Each row was made from one path, in order. Every step used is in the known rows, and no mark comes twice. Write each row's path.
Known rows:
fosu/zala: [  8.4 -11.2 -21.3   0.7 -13.1  20.0 -10.9 -16.9 -10.6  -8.7  -4.3   8.4
  28.5 -20.1 -20.5  25.6 -13.9  13.1 -19.5  10.5  18.9 -19.7]
fosu/nodake/voka: [ -4.4   5.9   1.5  -1.5  -7.2 -12.5  -7.9   8.2 -37.4  24.2   3.6 -17.4
  -9.2   8.4  -9.7 -30.2  10.4   8.4 -16.0 -14.1  10.1 -12.9]
voka/nodake/muki: [ -1.2   6.3  -3.0  -4.6  23.9 -37.6 -12.8  22.6  -7.0  -2.9  21.7 -10.3
 -14.9  35.3  23.2 -17.6   5.3 -12.8  -3.8 -18.1  24.2 -18.8]
pagis/fosu/zala: [  9.1   0.1 -21.7   3.0  -9.1  14.8   0.1 -24.4   3.0   5.6 -14.3  19.7
  10.5 -10.2 -10.4  24.9  -2.1 -17.4  -5.6  19.3  16.9 -17.0]
fosu/nodake/ridege/pagis: [ -6.3 -15.3 -19.5  22.5 -43.9   3.3  -2.3  -2.1 -33.0  20.7   1.6 -41.0
  35.1  -1.0 -29.4  17.5 -13.0  43.2 -18.4   6.9  -4.2  14.0]
nodake/muki/pagis: [-19.2  30.0   0.8  10.1   9.6   5.3  -6.6   8.2  -3.6  -2.4   3.2   3.1
 -17.8  -3.9  -1.1  12.3 -15.0  15.1 -12.1   1.6 -24.6 -10.8]
zala/ridege/pagis/fosu/nodake/voka: [ 13.3 -20.0  -2.8   4.2  -9.6 -24.0   2.9   2.0  -7.3  -2.7   7.0 -30.6
  -7.8  12.2   2.0 -36.9  24.7  -7.1  11.3  -2.5  13.9  12.2]
voka/nodake: [ -3.0   6.5  -8.2  -4.2   1.8 -27.5  -2.6  20.8 -31.9 -13.5  30.3 -11.0
  -5.6  17.9  10.0  -8.4  -4.2   8.4 -12.6  -6.8  23.4 -20.8]
voka/pagis/fosu/zala/ridege: [ 13.7 -29.9   0.1  -1.0   0.3  22.0  14.6 -19.3  42.3 -27.1   8.3   9.6
  22.0 -17.8   8.5  10.3 -16.7 -18.9  17.9  -1.5   4.3   5.3]
ridege/nodake/muki: [ -3.6  -0.2  13.6 -10.1  17.9 -19.4 -19.4  12.5   8.9  12.2  -4.7  17.4
  -3.1  20.6   9.0  -9.7  15.7   5.1  -1.7 -19.1  14.9   1.0]
voka/nodake/ridege: [ -7.3  18.9 -19.5   6.9 -11.2  -3.7 -15.6  33.5 -42.5   6.0  19.6 -10.3
   0.7  13.2   1.9  15.4 -22.5  14.2 -23.4  -4.2   7.4  -5.4]
voka/pagis/fosu: [-22.8  18.1   2.1  18.5  -5.9  10.8  20.7 -14.1  23.4  21.7   8.0  29.1
  -4.7   7.4   3.7  12.4  -4.4  -9.0  10.1  -4.7 -14.4  -8.5]
fosu/zala/ridege/nodake/muki/pagis: [ 12.5  -8.7  18.5 -29.5  32.5  11.1 -15.7  13.1  20.3 -41.6 -14.2   1.8
   2.4 -22.2   6.1  -0.2 -11.4   4.3   4.8  -5.8 -15.5  14.5]
nodake/voka/pagis/fosu: [-21.9  31.7  -4.4  14.8   7.9  12.3   2.6   1.7  17.5  16.6   2.5  37.7
 -23.6  13.1   2.9  -8.7   9.7 -17.6   7.3  -8.0 -16.4  -9.7]
voka/nodake/muki/pagis/fosu/zala: [  6.4  24.4 -10.4 -16.7  34.9   3.9  -4.5   3.6   6.6 -16.4 -20.7   4.5
 -14.9  -0.8   9.9   1.8  -2.3 -34.9   2.8  11.1  -8.0 -11.1]
muki/pagis/fosu/zala: [  1.0  19.8 -14.1  -1.3   0.6  30.7   0.8 -17.2  -2.9  -9.1 -23.8  17.5
  -0.4 -28.1 -16.4  28.8 -13.7  -6.2  -8.4  27.6 -16.3 -11.9]
pagis/fosu/nodake: [ -7.5  -2.2  14.5   6.5 -20.4 -20.6  26.2 -19.3 -18.7  45.1   1.9 -19.0
  -4.9  16.3   4.9  -8.3   5.1  -6.9   0.0  -6.1   9.6  -7.6]
pagis/fosu/zala/ridege: [ 25.5 -30.0 -10.1  -2.5  -6.6   8.9   7.0 -17.6  19.5 -26.2   8.7   2.3
  12.3 -12.7   9.7  13.7  -7.8 -17.0  10.8  10.9  27.2  -0.6]
muki/pagis: [-19.4  26.7  -3.8  11.6 -11.8  14.4   2.0   5.0 -24.6 -11.6  12.0   3.6
 -10.3 -20.3 -16.4  23.3 -24.3  36.3 -17.5  13.2 -28.5 -12.6]
nodake/ridege/pagis/fosu: [ -7.0  10.3 -38.1  34.6 -32.0   8.8  -1.8  -3.7  -9.2  19.1  -3.0   7.3
   5.5   5.1 -18.8  34.3   3.6   8.8  -5.7  24.4  -4.0  10.0]
fosu/nodake: [ -6.1 -14.3  12.4   4.2 -25.4 -18.3  14.0 -14.7 -29.3  30.9  11.3 -30.2
  13.4   7.1  -4.7  -7.7  -7.7  22.7 -13.1 -12.9  11.8 -12.3]
zala/fosu/nodake/ridege/pagis: [  4.0 -35.5 -13.5  26.7 -45.1   8.9  -8.4   4.0 -39.1  15.1   9.6 -56.5
  37.3 -19.6 -19.1  31.5 -23.8  50.0 -30.5  13.7   6.7   5.4]

Which path is each row?
[  7.0 -17.3  15.8 -24.9  28.4  28.8 -21.7  14.1  27.6 -37.9  -2.7  23.4
  18.9 -18.8  -2.7 -24.2  -1.9   2.9   9.9 -24.6  -8.9  11.3]
fosu/zala/ridege/nodake/voka/pagis
[ -4.8   4.4  21.8 -11.6  23.3   6.8   0.4  15.5  33.6  -8.8   4.1  34.6
 -18.0   8.5  14.7 -26.7  17.9 -20.8  27.8 -21.1 -11.7  16.2]
zala/ridege/nodake/voka/pagis/fosu
[  3.1  10.0   1.6 -20.1  26.7  30.9 -16.2  -2.3  26.5  -1.8 -33.5  44.2
   5.9 -10.1 -10.5 -10.3  13.4 -23.4   9.2  -4.7 -10.7   2.3]
ridege/nodake/voka/pagis/fosu/zala
[ -0.3 -11.2   2.2  12.8  -3.9 -33.0  13.0 -17.8  12.4  35.4  -6.1 -28.0
   2.1  29.5   8.6 -17.8  20.9 -15.6   8.5  -8.0  11.7   3.7]
ridege/pagis/fosu/nodake/muki
[ 24.8 -23.6   2.5 -31.2  21.8   6.4 -33.4  21.8  -2.5 -40.0  -3.8  16.4
   5.8 -12.2  -4.3 -23.2  14.1   3.3   0.1  -7.1  21.8  10.7]
fosu/zala/ridege/nodake/voka
[ -5.6  15.2   3.2   0.5  -3.3 -17.2   0.6   1.4 -26.7  34.7  -4.8  -5.5
 -25.7  19.3   1.0 -31.9  22.9 -15.1  -1.9  -8.5  10.3 -13.1]
pagis/fosu/nodake/voka
[-15.2  20.7  20.9   2.4 -12.3  -6.3  25.4 -12.6 -21.2  29.5  -7.2 -18.9
 -14.5  -1.7   0.9  -5.0  -7.3   4.4  -0.5   2.4 -22.9  -3.3]
muki/pagis/fosu/nodake
[ -2.3   1.8  27.2 -17.3  26.1  -2.2  -9.7  23.5  15.8 -29.0   5.1   0.4
 -12.5  -7.3  13.9  -9.3  -8.0  14.5   7.4 -13.9 -18.8  14.7]
zala/ridege/nodake/muki/pagis
[  6.2  18.8   6.1 -21.0  32.4  17.8 -11.1  -6.1  19.6  -3.7 -43.8  25.7
  -4.8 -13.9  -2.5   8.6   5.0 -19.9   4.9  10.3 -15.6   4.4]
ridege/nodake/muki/pagis/fosu/zala
[ -1.0  12.2  25.6 -12.3  27.7  -8.2   4.5  14.1  27.8 -12.0  -4.7  13.9
 -31.5   5.1  25.8  -6.2   7.2 -16.8  20.5  -2.3 -16.6  16.4]
zala/ridege/nodake/muki/pagis/fosu
[-18.4   7.2  14.5   2.5   1.3   6.4   1.4   4.2  -4.3  20.3   6.1  -5.7
   3.3   4.1  -8.9 -30.9  -3.4  10.4  -4.3 -30.9 -18.9  -9.7]
fosu/nodake/voka/pagis
[ 26.8 -55.0 -30.6   8.6 -24.0   9.0  -7.2 -16.1  12.4 -54.6  18.0 -22.9
  46.4 -23.1 -16.9  18.5  -9.2  27.1  -1.4  17.2  23.0  11.2]
fosu/zala/ridege/pagis
[ 17.7 -15.3  18.8 -32.4  17.1  15.9  -4.3   4.3  15.9 -40.6 -13.3  12.9
   5.9 -27.5   3.9   3.4  -2.0  -0.1  13.2   8.0  -8.6  21.6]
muki/pagis/fosu/zala/ridege/nodake
[-23.3  20.6  -3.3  11.1   4.5  19.7 -10.0  10.5   4.1  -1.2  12.2  26.3
  -4.6   0.1 -11.7 -10.8  -4.1  10.9  -7.4 -17.3 -18.3 -13.5]
nodake/voka/pagis
[ 26.3 -32.4  14.6 -28.6  11.0   2.9  -5.5  -3.6  20.4 -25.3  -6.7  15.6
  14.9 -11.5   9.6  -1.0   9.3  -8.9  14.8  -0.9  22.9  18.0]
pagis/fosu/zala/ridege/nodake
[-13.8  35.0  16.0  -8.2  24.5  -5.2  -0.2  10.6  14.2  11.0 -19.0  27.1
 -32.4   7.8  10.2   0.3  11.4 -14.7  10.0   0.5 -24.4   4.3]
ridege/nodake/muki/pagis/fosu
[ -2.3 -16.3  -2.2  16.0 -29.1 -24.0  21.8 -24.8  -9.3  28.6  -1.3 -29.4
  12.7  13.3  -8.8  -5.8  13.7   6.6   5.1   5.8   7.9   5.5]
ridege/pagis/fosu/nodake
[ -4.5  11.7   0.6 -15.4  13.6  -4.3 -33.1  28.7 -22.0  -2.4  -3.9  29.3
 -14.1   5.8 -11.1 -21.4  22.1  14.0 -12.1  -8.8   9.7  -0.5]
ridege/nodake/voka
[-18.9   1.9  23.5   9.5 -12.0  -5.8  33.6 -20.7   8.7  44.4   1.2 -12.8
   4.2  10.6   6.1 -14.9  -4.5  -6.3  12.7 -21.2 -13.7  -1.9]
voka/pagis/fosu/nodake
[-11.2  43.4   1.5  -4.0  30.3 -18.7   4.1  20.6   0.3  -0.9  -0.1   4.9
 -42.8  19.6  24.3  -9.2   3.4 -27.9   6.9   2.9 -16.8 -10.5]
voka/nodake/muki/pagis/fosu
[ 11.5 -36.3   5.5   8.5 -26.9 -29.4  27.4 -20.5   4.1   4.0  15.6 -40.1
  13.4   9.6   5.4 -13.1   8.2   4.3  17.0  -0.2  14.4  17.5]
zala/ridege/pagis/fosu/nodake
[ -5.8  -0.5 -27.3  28.4 -26.3  -6.2   7.9 -16.1   4.0   3.4   6.6   7.1
   2.8   8.6 -12.3  17.3  14.6   7.2   2.3  23.8   8.0   2.1]
ridege/pagis/fosu
[ -1.0  -1.4 -38.3  17.1 -23.2  -4.5 -18.4  24.1 -34.0 -13.2  18.9 -22.1
  20.7   9.0 -17.6  15.6 -10.7  32.0 -18.6   9.0   4.4   7.9]
voka/nodake/ridege/pagis
[ -8.9  11.9  -1.0  16.0 -30.2   1.3  13.1  -3.9 -28.7  58.4  -6.8 -19.5
   0.4  11.4  -5.0  13.9 -11.6   0.3  -9.6  -3.7  -4.3   2.9]
pagis/fosu/nodake/ridege
[ 19.6 -10.8   1.6  -6.7  17.4  12.1   4.8  -7.7  31.7 -34.2  -4.1  -2.9
  -3.6 -17.3  15.2   9.0 -12.7 -28.1  14.5   7.8  -0.8   3.8]
nodake/muki/pagis/fosu/zala/ridege
[ 10.1 -25.7 -18.3  21.2 -23.4 -14.0  13.2 -10.3  16.7 -22.7  23.6  -5.0
   5.2   4.6   4.6  10.2   8.6   2.5  15.7  18.2  17.7  14.1]
zala/ridege/pagis/fosu
[ 26.0 -25.7  16.2 -24.7  33.9 -10.5  -9.9  -0.1  41.2 -13.5 -14.0  12.8
   3.6   8.0  23.6 -11.3  18.8 -34.4  20.3 -12.0  26.4  17.6]
pagis/fosu/zala/ridege/nodake/muki
[-19.2  39.7  -4.4  13.5  -6.5   9.9  12.8  -2.9 -10.4   6.0   1.2  18.9
 -27.7  -6.6  -2.5  22.0  -7.1   2.9  -2.8  20.6 -26.7  -8.6]
muki/pagis/fosu
[  2.9  21.9 -11.7  -1.7  17.5  21.2  -2.7 -14.7  14.9  -1.0 -28.7  16.9
  -8.3 -14.6  -6.2  19.4  -4.8 -23.4  -1.7  16.6 -14.0  -9.1]
nodake/muki/pagis/fosu/zala
[  5.4 -35.9  24.0   6.7 -27.5 -11.7   7.8  -6.2 -39.3  23.8  19.7 -49.7
  16.3 -16.6   8.2  10.0 -19.7  32.7 -26.2  -1.8  24.0 -20.4]
zala/fosu/nodake
